Each row comes from the steps of one walk. Every step used is in the known rows, and no mark comes twice. Write the walk behind each row, first mark first.
Known rows:
W/J/Y/L/A/Q: -13	-7	12	8	-4	-16	13	-15	-3	-6	-7	-4	29	11	4	1	-14	-3	5	-11	7	0	-15	-6	-4	0	3	10	12	15	-16	3	-3	47	3	16	-2	12	5	-4	8
L/J/E/Y: -7	-9	1	-1	-1	6	11	-1	5	-4	-10	-10	19	8	1	-10	-2	-8	2	4	21	0	-5	-3	-4	-7	3	3	3	-3	0	9	-6	31	9	18	10	13	7	-4	-1
S/J/L/A: -16	0	7	1	-3	8	12	-14	4	1	-11	8	9	5	-2	-7	-1	11	0	-7	-7	5	-22	9	-1	1	2	7	6	10	-7	14	-4	0	-1	15	-1	4	-3	0	0
J/E/Y/L/A/Q: -12	-12	10	13	2	-6	13	-6	1	-8	-9	-11	5	14	-4	-20	-7	-13	0	-2	16	3	-10	-8	-1	-5	0	4	12	6	-4	0	-3	51	13	20	9	6	4	-6	6
S/Y/E: 2	-7	5	-2	4	28	8	-13	-2	4	-10	-6	36	-3	3	-6	2	-4	-1	9	8	-4	-6	4	-6	2	6	4	2	-4	-5	4	-4	-6	-7	10	3	-1	1	3	1
W/J/S: 1	-2	14	5	-7	-10	13	-4	0	1	-3	-3	7	1	0	6	-3	4	5	-1	0	2	-10	4	-5	5	4	5	-5	0	5	7	-8	-3	-8	16	-3	13	4	-1	2
E/Y/J/L/A/Q: -12	-10	10	-3	-7	-2	14	-5	-1	-2	-9	-1	13	10	-8	-32	-14	-12	2	-3	8	5	-19	1	-3	-5	3	5	7	9	14	6	2	30	11	17	10	0	-1	-3	3
S/J: -5	1	8	3	-2	5	11	5	-5	4	-9	2	13	-5	-4	-1	1	7	5	-1	-1	3	-15	6	-4	2	3	5	6	0	-13	6	-10	-2	-7	12	1	6	4	2	-1
A/L/J/S/Y/E: -4	-6	5	-2	1	19	8	-13	10	3	-8	-14	-1	8	6	-20	-5	6	-2	11	6	1	-5	11	0	5	10	4	-14	-4	19	8	-1	-9	-5	19	5	2	1	-1	-2
L/A: -10	-3	1	-2	-1	0	10	-15	8	-4	-7	4	1	6	2	1	-2	4	2	0	3	1	-11	6	-4	4	3	2	4	6	0	13	3	15	2	10	6	5	1	-1	-4
B/Q: -6	-3	8	-2	-3	-11	6	2	-6	-2	-3	-4	11	0	-3	-9	1	-9	-3	1	3	-5	-9	2	-9	5	4	2	4	-4	7	10	-9	6	0	11	4	-6	8	3	-4
L/J/S: -1	-3	2	-6	-3	2	9	-3	8	1	-6	-5	-2	5	0	-5	3	5	-1	1	3	2	-6	9	-1	1	6	0	-11	-12	11	16	-2	-3	-5	18	5	8	7	-4	-2
Y/S/J/E: -2	-3	6	12	3	14	15	-1	-10	3	-8	-2	18	-2	-4	-4	-1	-1	5	5	5	7	-17	-2	5	-2	9	8	-1	3	-6	10	-14	18	-9	12	3	11	7	-5	4
P/Q: 0	-6	2	5	-2	0	11	-7	1	-3	-3	1	1	-1	-7	2	3	-1	4	-2	1	3	-13	6	-10	4	3	5	-7	-2	4	17	-2	13	-3	13	5	8	6	8	-5
W/J/Y/E: -2	-4	12	1	-5	3	12	-12	-10	-1	-9	-3	56	-4	8	-2	-8	-7	4	0	13	-6	-11	-5	-7	2	6	11	6	13	0	5	-10	11	-4	15	-7	10	6	1	5
J/L/A/Q/P: -3	-5	6	4	-6	-10	9	-21	2	-3	-8	7	12	6	-4	-15	0	-1	-7	-4	0	0	-23	3	-1	-4	6	5	2	14	8	18	10	10	0	18	7	2	3	0	1
W/J: -2	-4	12	4	-6	-11	13	-4	-3	0	-5	0	21	0	3	9	-3	3	7	0	6	0	-9	1	-7	4	5	8	4	7	-8	7	-9	15	-4	11	-1	12	4	4	1
A/L/Y/S/J/E: -6	-3	7	5	3	7	12	2	-11	-3	-4	-13	2	5	0	-14	-11	7	2	4	6	6	-18	-4	7	3	9	7	-6	6	7	8	-5	18	-4	14	6	6	4	-3	5
W/J/S/Y: -3	-5	11	2	-3	8	11	-11	3	1	-4	-4	17	3	1	11	-4	4	6	-1	-1	3	-9	4	-7	3	4	5	-4	-3	-8	2	-7	-2	-9	14	0	14	0	-3	3
A/L: -6	-3	6	1	-2	-9	10	3	2	1	-2	-6	-14	3	0	-13	-5	5	0	7	5	2	-10	2	-2	9	6	6	0	11	12	7	-3	2	0	12	6	2	1	6	-3
E/J/L: -5	-6	13	-1	-4	6	11	1	4	1	-14	-4	6	-4	-9	-36	0	2	-5	0	-8	1	-10	-6	0	3	4	9	4	7	3	16	-3	-10	0	12	0	2	3	6	4
W/J/Y: -7	-4	8	-1	-5	-5	13	-7	-6	-2	-5	-2	40	0	3	10	-8	-3	6	-4	8	-3	-13	-7	-8	2	3	9	10	13	-9	5	-9	19	-2	13	-3	16	6	0	4
A/L/Y/E/J/S: 1	-2	15	-2	-3	10	8	1	-2	-2	-9	-17	-5	-2	0	-47	-9	6	-6	6	1	-2	-7	-2	3	9	8	4	-12	-2	30	9	3	-19	-3	17	1	-4	4	3	6
S/Y: -5	-6	1	-5	3	17	8	-7	1	2	-6	-4	19	1	-1	6	-1	0	2	5	2	-1	-8	2	-7	1	3	3	4	-4	-15	4	-2	3	-4	8	7	5	1	2	-2
W/J/E: 0	-6	15	9	-3	-6	12	-8	-4	-2	-4	-5	23	1	2	2	-1	-4	6	3	11	0	-6	-7	-3	-1	4	9	3	10	-7	4	-12	25	-2	17	0	20	6	0	3
S/Y/J/L/A: -13	-10	7	-11	1	29	10	-20	4	2	-7	-5	14	10	0	-20	-8	1	3	0	-3	3	-15	5	1	-2	3	5	0	7	4	6	1	11	3	13	10	5	-2	-3	2
L/Y/S: -1	-5	1	-6	2	2	12	0	-12	-4	-3	-7	17	1	0	2	-7	3	0	0	6	1	-14	-1	2	4	8	3	-6	-7	4	16	2	15	-6	7	7	0	7	-2	6
Y/E/J/L: 1	-6	18	2	-3	19	10	-7	-1	3	-17	-5	25	-9	-5	-48	2	-3	-8	5	0	-3	-7	-3	1	4	8	10	-1	5	14	15	-6	-18	-3	14	-5	-4	4	7	6
S/Y/L: -9	-10	6	0	6	17	9	-4	0	1	-6	-13	11	6	0	-1	-1	4	2	-1	2	2	-7	1	-1	5	2	5	4	-3	-14	1	-5	14	1	10	7	0	3	0	6
L/Y/J/S: 5	-2	12	-16	-2	12	9	6	-10	-1	0	-15	1	2	-3	-26	-7	1	2	-3	1	1	-11	1	4	1	2	-1	-12	-12	24	7	2	-1	-2	18	9	4	9	-5	8
P/Q/B: -1	-6	3	11	-3	7	11	-10	-2	0	-5	7	2	1	-1	-7	11	-3	7	-4	0	6	-11	12	-9	2	0	8	-3	0	2	13	-7	11	-2	11	8	7	7	9	-5
A/L/J/Y/E: -8	-4	4	-6	-1	7	9	-9	2	-1	-8	-10	20	5	9	-22	-10	-1	-2	8	16	-4	-9	2	-1	4	10	8	-1	11	19	11	-2	10	2	18	3	3	5	3	-1
W/J/L/A: -14	-6	13	2	-7	-10	13	-23	6	-3	-7	6	16	10	5	1	-8	7	3	-6	0	2	-16	4	-4	3	4	11	3	16	-3	15	-4	16	1	14	-3	11	-4	1	1
Y/J/E: 3	-7	13	-3	1	13	11	2	-9	1	-3	-11	8	0	-4	-33	-2	-10	5	7	10	1	-6	-7	5	-4	3	4	-2	5	17	3	-7	21	2	18	10	14	10	-3	5
E/Y/S/J: -12	-5	2	6	-3	8	18	10	-6	1	-11	-2	21	-1	-7	4	-10	0	6	1	9	8	-20	3	-5	1	6	5	7	0	-5	8	-11	15	-2	8	5	-1	3	-2	2
E/Y: -9	-7	3	-2	-5	-3	13	8	-1	-2	-8	-4	14	1	-5	-2	-6	-5	2	2	13	0	-11	0	-10	2	1	3	11	0	2	5	-5	13	7	11	7	0	2	2	-1

Which walk is each row?
-13	-9	13	2	2	26	10	-10	15	-2	-13	-15	-15	5	-7	-30	-4	8	0	-4	-11	4	-7	0	1	6	1	3	-3	-5	-1	7	2	-5	2	13	4	3	3	-6	6 | E/J/S/Y/L/A
-13	-6	11	-1	-4	8	11	-13	12	-3	-15	0	-1	2	-6	-36	-3	5	-4	-2	-8	2	-13	-2	0	3	3	8	4	11	3	18	2	-1	5	11	1	4	1	2	1 | E/J/L/A
-8	0	11	1	-3	6	12	0	-4	4	-9	4	15	-1	-5	-8	1	8	0	-5	-7	5	-20	5	0	1	3	8	5	5	-8	11	-10	-9	-5	16	-3	2	0	3	2 | S/J/L
1	-4	15	-2	-2	10	8	1	-3	-3	-11	-16	4	-3	2	-44	-10	5	-5	7	6	-3	-7	-3	1	9	8	7	-5	4	19	9	2	-6	0	13	3	-4	4	7	5 | A/L/Y/E/J
-12	-11	1	6	1	2	14	-1	4	-3	-7	-15	-2	12	1	-15	-13	-2	2	10	20	7	-9	-2	3	0	11	8	-3	8	17	11	-6	36	7	16	12	9	4	-4	-1 | A/L/J/E/Y/S
-3	-1	9	9	1	10	11	2	-6	2	-9	-2	16	-4	-4	-8	4	0	4	2	3	3	-13	-2	-1	-3	2	5	5	3	-13	3	-12	8	-5	17	1	14	6	-2	1 | S/J/E
-10	-12	18	13	-2	-7	15	2	-4	-4	-6	-16	21	8	2	-4	-10	-5	7	-3	17	2	-7	-9	-4	0	1	10	10	11	-5	-2	-16	39	9	19	3	14	5	-3	9 | W/J/E/Y/L
-16	-12	16	12	-3	-4	15	-11	3	-8	-8	-11	13	14	4	-3	-13	-3	8	-5	17	3	-9	-6	-4	-1	0	9	10	14	-4	2	-11	48	13	18	5	15	3	-6	7 | W/J/E/Y/L/A
-8	-9	7	-6	1	19	9	-22	1	2	-8	-1	19	10	-4	-24	-8	-6	1	0	-3	4	-16	3	-1	-6	4	5	1	4	-4	3	6	22	0	15	10	6	-2	-4	2 | S/Y/J/L/A/Q
6	-3	13	-6	-1	18	7	0	-7	-3	-14	-11	28	-9	1	-37	-3	-1	-4	2	5	-7	-6	-5	0	4	6	5	-4	-7	8	11	2	-7	-3	12	0	-1	8	4	8 | L/Y/E/J
4	-6	12	-12	2	14	9	2	-14	-3	-2	-16	14	3	-1	-31	-6	-7	2	1	10	-2	-9	-9	5	-5	1	2	-5	-2	14	5	-1	22	2	18	10	11	10	-4	8 | L/Y/J/E
-7	-5	2	-3	1	-5	12	2	-8	-4	0	-12	-4	7	2	-10	-13	7	-1	5	6	4	-15	-1	4	9	10	6	-8	4	17	13	1	14	-3	9	8	-2	2	1	3 | A/L/Y/S
-12	-7	11	6	0	3	10	-6	4	-6	-15	-9	13	4	-7	-37	-10	-5	-2	-8	-2	-1	-12	-12	-1	1	3	8	11	9	-10	7	3	30	7	14	3	5	9	-3	9 | E/J/Y/L/A/Q
2	-3	2	7	-5	-10	8	-17	2	-4	-8	6	9	2	-2	-5	0	-4	-1	0	6	-2	-17	5	-7	-2	7	1	3	9	2	15	12	18	-1	14	12	6	9	0	-1 | L/A/Q/P
2	-5	14	4	-3	15	11	-16	-1	3	-7	-6	29	-1	5	2	-3	1	4	3	3	-1	-7	5	-6	4	6	6	-7	-4	-1	2	-8	-9	-12	16	-4	9	1	-2	3 | W/J/S/Y/E
-5	-4	7	-3	-2	12	10	2	0	-2	-13	-7	23	-7	-8	-28	-5	-5	0	-1	-1	-4	-10	-13	-5	2	2	7	9	7	-2	9	-2	1	2	10	0	8	9	2	5 | E/J/Y
-2	0	13	-4	-2	16	10	-4	-11	2	-12	-1	34	-3	2	-17	-1	7	-5	-5	-1	-1	-20	5	2	1	5	7	0	-2	-1	12	-7	-11	-8	18	-5	-3	1	2	6 | S/J/L/Y/E
-22	-7	3	4	-3	11	19	-7	1	-1	-12	2	16	7	-5	-1	-13	3	3	-4	5	10	-25	6	-2	0	6	7	8	8	-1	14	-7	17	2	10	3	-1	-4	-5	2 | E/Y/S/J/L/A
-9	-13	5	0	7	24	7	-10	5	-1	-7	-19	14	13	4	-6	-1	1	1	0	9	2	-3	-1	3	-2	4	5	0	-5	-16	3	-6	30	5	16	11	9	7	-5	5 | S/Y/L/J/E
5	-2	8	-9	0	11	7	-4	-12	-3	-8	-8	31	-3	6	-16	-2	-2	-4	2	11	-7	-8	1	-1	4	5	3	-4	-9	9	10	1	0	-5	13	2	-3	6	3	5 | L/Y/E
-16	-12	6	-2	-2	0	13	8	4	-3	-9	-16	7	12	2	-8	-7	1	2	-4	16	3	-7	4	-4	2	3	4	6	-5	3	7	-8	30	13	15	11	-2	6	-1	4 | E/Y/L/J
1	-6	16	7	-4	9	10	-18	4	0	-20	2	23	-2	-5	-51	-1	-6	-9	4	-1	-2	-11	-1	0	0	9	9	1	7	7	15	3	1	-3	15	-3	-3	2	3	4 | Y/E/J/L/A/Q
-9	-12	11	8	2	4	13	6	-4	-5	-6	-18	8	8	-3	-16	-4	-9	0	0	17	2	-7	-9	0	-1	-1	6	9	4	3	0	-11	33	13	19	8	4	6	-4	8 | J/E/Y/L
-11	-7	7	-3	2	4	11	1	-7	-3	-4	-12	19	5	-1	-9	-5	-2	-1	-7	7	-2	-12	-9	0	5	1	7	10	7	0	4	-7	17	5	14	3	1	9	-1	9 | J/Y/L
5	-3	7	12	-3	-10	9	0	-8	3	-8	11	14	0	-2	-17	9	-9	1	1	3	3	-10	6	-5	-4	2	6	8	-1	-12	1	-3	16	-5	12	8	2	7	4	-2 | A/Q/B
12	-3	6	8	-6	-15	7	0	-8	0	-6	2	18	-7	-6	-6	4	-6	-2	3	8	-2	-15	0	-7	-3	8	2	2	5	1	11	7	8	-6	15	11	4	13	4	2 | A/Q/P
-6	-2	6	-6	-1	-8	8	4	-4	-4	-1	-11	-8	5	2	-13	-11	7	-1	3	6	-1	-12	0	0	8	4	4	-3	4	12	8	3	6	2	13	7	1	1	5	1 | A/L/Y
6	-5	15	3	-2	19	9	-1	-1	2	-17	-7	24	-11	-2	-40	2	-4	-3	9	5	-5	-3	-3	-2	5	8	7	0	1	10	11	-5	-12	-4	11	-2	-1	8	7	4 | Y/E/J
-4	-5	-2	-9	1	19	8	-10	11	2	-7	-7	7	7	1	2	2	5	1	2	1	2	-6	9	-3	0	6	0	-9	-16	-1	10	0	-2	-5	16	8	9	4	-6	-3 | L/J/S/Y
-2	-7	3	-1	1	6	8	-6	4	-2	-7	-7	13	6	3	-10	3	-3	1	6	13	-1	-4	-1	1	-5	5	4	-3	-3	-1	12	-5	25	2	18	8	16	9	-3	-1 | L/J/E
-13	-11	10	2	-1	-3	14	12	-2	-3	-7	-15	6	7	-3	-8	-7	-2	2	-4	13	3	-9	-2	-4	5	1	5	10	0	3	2	-9	21	11	13	9	-5	4	1	7 | E/Y/L
-8	-6	6	4	-1	-3	9	-14	-5	-6	-7	-8	20	7	0	-11	-6	-4	-1	-10	9	-3	-20	-6	-2	-1	4	5	10	15	3	9	7	29	6	18	9	4	12	-4	9 | J/Y/L/A/Q/P
-10	-9	0	3	-2	2	17	6	-5	-1	-7	-5	18	2	-6	4	-10	-6	3	4	13	5	-15	-1	-4	3	7	4	5	0	7	10	-6	20	2	6	8	-2	3	-2	2 | E/Y/S
-11	-7	12	0	0	11	11	6	-1	-3	-13	-16	14	-2	-6	-35	-6	-1	-1	-5	0	-1	-8	-14	0	5	1	9	9	8	-2	6	-5	9	7	13	1	3	11	1	11 | E/J/Y/L
-5	-6	12	-4	-4	-1	12	-14	-1	1	-7	2	6	9	-5	-36	-8	-5	0	-1	-1	4	-18	2	3	-4	5	6	0	9	14	10	4	21	2	17	8	4	2	-2	3 | Y/J/L/A/Q
-9	-8	10	14	0	-6	10	-11	-1	-2	-9	2	-5	14	3	-19	3	-1	2	-7	2	6	-10	8	1	1	1	7	8	5	-10	3	-2	33	5	13	10	-3	6	-1	4 | Y/L/A/Q/B
-8	-11	0	3	1	9	14	-2	1	-3	-9	-11	20	9	0	-5	-7	-8	2	6	21	4	-8	-3	1	-6	9	5	-1	-3	4	13	-7	38	5	15	12	11	8	-8	1 | L/J/E/Y/S
-3	-5	14	9	-10	-17	11	-24	0	-3	-7	6	24	6	2	-1	-5	2	1	-6	3	1	-21	2	-5	-2	8	9	3	20	1	17	3	19	-3	18	2	11	3	1	3 | W/J/L/A/Q/P
-18	-7	11	12	1	13	14	-2	0	-4	-11	-9	7	10	-1	-11	-7	0	6	-6	9	6	-16	-1	-1	-3	-2	5	12	8	-11	0	-11	31	10	19	5	7	3	-6	5 | S/J/E/Y/L/A
-9	-3	8	8	-1	12	14	7	-5	0	-11	-5	20	-2	-6	-8	-2	-4	5	1	10	3	-15	-2	-5	-5	-1	4	11	3	-12	-1	-13	16	3	18	3	11	4	-3	2 | S/J/E/Y
-5	-6	14	1	-3	20	10	-18	6	0	-19	-2	20	-2	-1	-48	-1	0	-7	4	-1	-2	-9	0	2	4	7	9	0	9	14	18	0	-10	-1	13	-3	-3	2	4	3 | Y/E/J/L/A
-10	-5	6	7	-4	-6	10	-21	2	-1	-10	15	9	11	0	-21	4	-4	-4	-5	-4	5	-17	9	0	-4	2	8	7	9	-3	11	1	16	1	15	6	1	-2	1	-2 | J/L/A/Q/B
-5	-11	10	3	4	4	10	-3	2	-2	-6	-17	2	11	3	-17	2	1	0	-1	12	2	-3	-3	6	0	5	7	-2	-2	0	10	-9	36	6	20	8	8	11	-4	7 | Y/L/J/E
1	-3	8	0	-6	-8	5	0	-9	-3	-2	-8	15	-4	-2	-6	4	-7	-4	1	6	-7	-14	2	-10	3	7	1	1	4	19	15	-5	-4	-1	14	10	-6	14	4	-1 | B/Q/P
-16	-11	9	12	-3	-4	13	-3	1	-5	-11	-2	3	15	1	-17	-4	-7	3	-8	11	7	-12	6	-4	-1	-2	6	16	5	-4	-1	-3	39	13	13	13	-5	3	-2	4 | E/Y/L/A/Q/B
-8	-5	-3	-3	2	8	14	-4	-10	-2	-5	-4	32	-1	-4	2	-7	-6	0	0	8	1	-17	-8	-1	2	8	7	4	7	4	12	-5	17	-5	7	2	5	8	-4	5 | J/Y/S
4	-4	13	-8	-3	11	12	6	-4	4	-1	-9	-8	0	-6	-29	-3	-2	4	3	-1	4	-9	3	3	2	3	1	-10	-4	29	6	-5	-8	-4	17	7	5	8	-4	4 | Y/J/S
-1	-3	5	-5	0	16	9	-9	-11	0	-9	-4	46	-6	2	-14	-2	-11	-3	3	13	-8	-11	-5	-4	2	4	6	6	6	9	7	-5	-1	-3	14	-3	0	8	1	4 | J/Y/E
3	-4	11	-16	-1	9	9	5	-13	-1	-2	-12	13	1	1	-22	-7	0	4	-2	6	-1	-11	-1	2	0	3	2	-5	-5	13	7	2	14	1	13	11	5	8	-1	6 | L/Y/J
-9	-6	-7	-8	1	9	12	-8	0	-2	-8	-5	32	5	3	2	-7	-3	2	1	12	1	-13	-2	0	-1	10	6	-2	0	2	18	-3	25	-3	11	6	8	11	-6	2 | L/J/Y/S
